What can hang from each mark:
tabi: fetog
tosez: dalu
dalu: foto siso tosez
fetog: rizu
rizu: fetog kegiraf
foto: dalu lemedad
siso: lemedad tabi
lemedad: siso
kegiraf: rizu

Each row was made from one small tree. Brackets hold a mark, then the marks that hang from it, in alphabetical order. Every link used is in the known rows. Write each row's tree.
Known rows:
(tosez dalu): +0.16 +0.14 +0.38 +0.50 -0.62 +0.72 -1.01 -0.65 +0.92 -2.02 +0.65 +1.03 -1.05 -0.05 +1.20 +0.35 +0.28 +0.51 -0.76 -0.13
(foto (dalu tosez) (lemedad (siso tabi))): +0.65 -0.20 -0.70 -2.43 +1.35 +2.62 -1.84 -0.59 +0.99 -4.07 -0.11 +1.53 -2.05 +0.21 +2.84 -1.44 -0.42 +1.52 -0.54 -1.37
(siso lemedad (tabi (fetog (rizu kegiraf)))): -0.56 +0.24 +0.66 +2.54 +1.40 +1.62 +1.62 +1.20 -3.85 -1.77 +1.34 +1.91 +0.22 +1.93 +1.01 -0.86 +0.19 +1.27 +0.57 -1.21
(tosez (dalu (foto (lemedad (siso (tabi (fetog rizu))))))): -1.21 -0.55 -0.78 -0.95 +1.23 +2.62 -1.18 -0.24 -1.77 -5.79 +0.40 +3.48 +0.84 -0.26 +1.50 -1.17 -0.42 +1.07 -0.46 -1.05
(rizu fetog): +0.92 +0.31 +0.77 +1.16 -0.64 +0.80 +0.05 -0.11 -1.08 -0.45 +1.27 +0.27 -0.81 +1.13 +0.95 -0.25 -0.22 +0.41 +0.29 -1.07
(foto dalu (lemedad (siso (tabi (fetog (rizu kegiraf)))))): -0.39 -0.03 -0.50 +0.67 +1.31 +2.65 +0.75 +0.64 -3.23 -2.17 +0.59 +2.05 -0.51 +1.06 +2.23 -2.02 -0.87 +0.96 +0.68 -3.01
(kegiraf rizu): +1.04 +0.18 +1.36 +1.47 -0.58 +0.56 +0.00 +0.01 -0.65 -0.15 +1.24 -0.92 -1.34 +1.43 +0.69 -0.28 -0.58 +1.48 +0.15 -1.35
(dalu foto (siso lemedad (tabi (fetog rizu))) tosez): -1.44 -0.79 -0.76 -1.29 +2.01 +1.61 -1.16 +0.09 -1.67 -7.02 +0.63 +3.21 +0.24 +0.69 +0.91 -1.80 +1.14 +1.91 -0.45 -0.34
(foto dalu (lemedad siso)): +1.39 -0.32 -0.59 -1.78 -0.46 +2.01 -1.73 -0.14 +0.48 -2.22 -0.20 +1.01 -1.89 +0.35 +3.17 -0.57 -1.16 +0.95 +0.06 -1.66
(rizu fetog kegiraf): +0.42 -0.44 +1.24 +2.04 -0.73 +1.28 +1.28 +0.45 -1.68 +0.34 +1.77 -0.58 -0.46 +1.78 +0.80 -0.11 -0.63 +0.15 -0.04 -1.70
(lemedad (siso (tabi (fetog (rizu kegiraf))))): -0.78 +0.40 +0.15 +2.19 +1.30 +1.35 +1.32 +0.32 -3.57 -1.19 +0.96 +2.12 +0.37 +1.06 +1.25 -1.83 -0.25 +1.70 +0.84 -2.90
(siso tabi): +1.09 +1.20 +0.81 +1.24 +0.71 +0.78 -1.08 -0.84 +0.13 -1.57 +0.84 +0.55 -1.63 +0.81 +0.95 -0.22 +0.19 +1.94 +0.55 -0.79
(siso lemedad (tabi fetog)): +0.74 +1.17 +0.32 +1.20 +1.38 +1.31 -0.49 +0.44 -1.68 -3.12 +0.19 +2.67 -0.46 +1.21 +1.44 +0.02 +0.63 +1.46 +0.46 +0.61
(foto lemedad): +1.42 +0.18 +0.53 -0.15 -0.68 +1.43 -1.16 -0.43 +0.40 -1.46 +0.44 +0.05 -1.73 +0.50 +1.63 +0.54 -0.79 +1.09 +0.05 -0.72
(kegiraf (rizu fetog)): +0.78 -0.18 +1.39 +1.72 -0.51 +1.05 +0.94 +0.52 -2.11 +0.10 +1.81 -0.83 -0.67 +2.06 +0.42 -0.62 -0.75 +0.52 +0.15 -1.66
(tosez (dalu foto (siso lemedad (tabi (fetog rizu))))): -1.61 -0.96 -1.01 -0.68 +1.72 +1.81 -1.27 +0.23 -1.84 -7.35 +0.64 +3.92 +0.85 +0.57 +0.85 -1.00 +1.03 +1.06 -0.62 +0.01
(tosez (dalu (siso lemedad tabi))): -0.18 -0.84 -0.61 -1.28 +1.54 +1.81 -1.81 -0.01 +0.46 -5.79 +0.21 +2.63 -0.83 +0.87 +1.58 +0.18 +0.83 +1.11 -0.88 +0.14
(tabi (fetog (rizu kegiraf))): -0.57 +0.48 +0.79 +3.08 -0.36 +0.54 +1.75 +0.35 -3.09 +0.24 +1.35 +0.85 -0.02 +0.91 +0.61 -1.05 +0.00 +0.80 +0.60 -2.05
(tosez (dalu foto (siso lemedad (tabi fetog)))): -0.77 -0.85 -0.80 -1.15 +1.58 +1.98 -2.11 +0.05 -0.25 -7.97 -0.06 +3.77 +0.50 +0.48 +1.13 -0.01 +1.02 +0.96 -0.95 +1.15
(dalu (foto lemedad) tosez): +0.44 -0.80 +0.45 -1.87 -0.61 +1.87 -2.01 -0.78 +1.70 -4.19 +0.56 +0.07 -1.23 -0.06 +1.37 -0.01 -0.54 +1.23 -1.19 +0.11

Which tree is each row?
+0.12 -1.62 -0.43 -2.52 -0.68 +2.39 -2.38 -0.43 +1.33 -5.13 +0.00 +1.59 -0.21 -0.35 +2.27 +0.43 -1.09 +0.71 -1.43 -0.34
(tosez (dalu (foto (lemedad siso))))
-0.36 -0.51 -0.58 -1.40 +1.03 +2.77 -2.02 -0.47 -0.21 -6.38 -0.30 +3.33 +0.53 -0.41 +1.73 -0.21 -0.40 +0.98 -0.92 +0.12
(tosez (dalu (foto (lemedad (siso (tabi fetog))))))
-0.01 -1.08 -0.39 -2.20 +0.75 +2.88 -2.58 -0.65 +1.10 -6.01 +0.12 +1.96 -0.24 -0.10 +1.95 +0.06 -0.86 +1.28 -1.14 -0.42
(tosez (dalu (foto (lemedad (siso tabi)))))
-0.10 +1.01 +0.20 +1.68 +1.49 +1.15 +0.39 +0.62 -3.22 -2.59 +0.87 +2.78 -0.20 +1.30 +1.21 -0.91 +0.64 +1.62 +0.92 -0.60
(siso lemedad (tabi (fetog rizu)))
-0.12 -0.31 -0.37 -1.95 +1.29 +2.60 -1.86 -0.60 -0.06 -6.03 -0.32 +2.62 -0.09 -0.32 +1.75 -1.03 -0.34 +1.79 -0.69 -0.18
(dalu (foto (lemedad (siso (tabi fetog)))) tosez)
+0.55 +1.28 -0.10 +0.89 +1.25 +1.08 -0.81 -0.47 -1.36 -2.54 -0.20 +2.79 -0.33 +0.26 +1.72 -0.89 +0.19 +1.95 +0.74 -1.09
(lemedad (siso (tabi fetog)))
+0.85 -0.11 -0.10 -1.56 -0.30 +1.78 -1.47 -0.51 +1.40 -2.55 +0.31 +0.30 -2.42 +0.09 +2.19 -0.73 -0.19 +0.59 -0.78 -0.52
(foto (dalu tosez) lemedad)
-0.53 +0.96 -0.46 +1.31 +1.54 +0.58 -0.30 -0.66 -2.45 -3.19 +0.66 +2.52 -0.55 +0.53 +0.55 -1.77 +0.89 +1.84 +1.12 -2.05
(dalu (siso (tabi (fetog rizu))))
-0.18 -1.27 -0.34 -2.51 +1.53 +1.91 -2.62 -0.37 +1.14 -7.24 +0.39 +1.73 -0.83 +0.91 +1.38 -0.58 +0.67 +2.18 -1.06 +0.35
(dalu foto (siso lemedad tabi) tosez)
-0.28 -0.08 -0.65 -0.99 +2.12 +1.53 -1.13 +0.00 -0.68 -5.79 -0.21 +3.27 -0.62 +0.68 +1.41 -0.90 +1.35 +1.61 -0.51 +0.32
(dalu (siso lemedad (tabi fetog)) tosez)
+0.02 +0.20 -1.12 -1.66 +1.84 +2.23 -1.78 -0.71 +0.16 -5.54 -0.30 +2.45 -1.77 +0.02 +1.72 -1.59 +0.76 +0.97 -0.33 -0.57
(foto (dalu (siso (tabi fetog)) tosez) lemedad)
+0.23 -0.99 +0.25 -1.36 -0.88 +2.05 -2.12 -0.65 +1.53 -4.56 +0.55 +0.66 -0.64 -0.18 +1.27 +0.79 -0.66 +0.44 -1.32 +0.43
(tosez (dalu (foto lemedad)))
+0.24 -0.55 -0.88 -2.20 +1.88 +1.84 -2.03 -0.04 +0.88 -5.60 +0.12 +1.94 -2.02 +1.09 +2.20 -1.24 +1.04 +1.54 -0.66 -0.35
(foto (dalu (siso lemedad tabi) tosez))
+1.20 -0.49 -0.81 -1.79 -0.23 +1.69 -2.15 -0.49 +0.97 -3.44 -0.03 +0.57 -2.47 +0.43 +2.28 -0.45 -0.39 +0.76 +0.08 -1.39
(foto (dalu siso) lemedad)
-0.08 -1.34 -0.69 -1.56 +0.14 +1.39 -1.61 +0.22 +0.65 -4.93 +0.07 +2.27 -0.75 +0.57 +1.94 +0.54 +0.56 +0.53 -1.19 +0.17
(tosez (dalu (siso lemedad)))
-0.82 +0.14 -1.27 -1.19 +2.01 +2.02 -0.89 -0.54 -1.39 -5.00 +0.32 +2.54 -1.45 +0.09 +1.49 -2.56 +0.76 +1.04 +0.09 -1.82
(foto (dalu (siso (tabi (fetog rizu))) tosez) lemedad)
-0.97 -0.93 -0.17 +0.32 +1.25 +2.40 -0.27 -0.04 -2.47 -4.96 +1.03 +1.35 +0.21 +1.05 +0.49 -1.23 -0.45 +1.42 +0.25 -2.05
(dalu (foto lemedad) (siso (tabi (fetog (rizu kegiraf)))))
-0.01 -1.09 -0.34 -2.77 +1.20 +2.37 -2.89 -1.24 +1.70 -6.86 +0.31 +0.84 -1.33 +0.15 +1.05 -0.69 +0.04 +1.99 -0.99 -0.47
(dalu (foto lemedad) (siso tabi) tosez)
-0.14 +0.04 -1.06 -1.41 +2.19 +1.77 -1.45 +0.12 -0.44 -5.93 -0.26 +3.32 -1.27 +0.72 +2.01 -1.54 +1.47 +1.18 -0.37 +0.20
(foto (dalu (siso lemedad (tabi fetog)) tosez))
+0.68 -0.72 -0.75 -2.79 -0.09 +2.16 -1.71 -0.30 +1.19 -3.17 -0.26 +1.18 -1.93 -0.11 +3.13 -1.11 -0.70 +0.95 -0.79 -1.34
(foto (dalu tosez) (lemedad siso))
-0.11 -1.77 -0.44 -2.82 +0.12 +1.40 -2.44 -0.11 +1.41 -6.38 +0.26 +1.40 -0.74 +0.60 +1.68 -0.25 +0.47 +1.59 -1.35 +0.38
(dalu foto (siso lemedad) tosez)
+0.14 -1.18 -0.48 -2.10 +0.40 +1.17 -1.45 +0.05 +0.86 -4.52 +0.05 +1.57 -1.36 +0.68 +1.97 -0.26 +0.71 +1.41 -1.07 -0.14
(dalu (siso lemedad) tosez)
-0.62 +0.29 -1.08 -1.16 +1.82 +2.37 -0.42 -0.18 -1.86 -3.77 +0.13 +3.01 -0.96 +0.03 +2.40 -2.65 +0.05 +1.27 +0.10 -2.08
(foto (dalu tosez) (lemedad (siso (tabi (fetog rizu)))))
-1.17 -0.19 -0.83 -0.51 +2.28 +1.36 -0.23 +0.21 -2.24 -5.25 +0.44 +3.45 -0.29 +0.81 +1.20 -1.86 +1.41 +1.75 -0.12 -0.85
(dalu (siso lemedad (tabi (fetog rizu))) tosez)
+0.39 -0.06 -0.43 -0.98 +1.16 +2.07 -2.33 -0.83 -0.27 -6.33 -0.05 +2.04 -0.49 +0.25 +0.87 -0.39 -0.08 +1.61 +0.19 -0.25
(dalu (foto lemedad) (siso (tabi fetog)))
+1.12 +0.07 -0.73 -1.50 +1.22 +2.11 -2.37 -0.75 +0.71 -4.31 +0.13 +0.91 -2.50 +0.76 +1.93 -0.79 -0.14 +1.34 +0.39 -1.39
(foto (dalu (siso tabi)) lemedad)
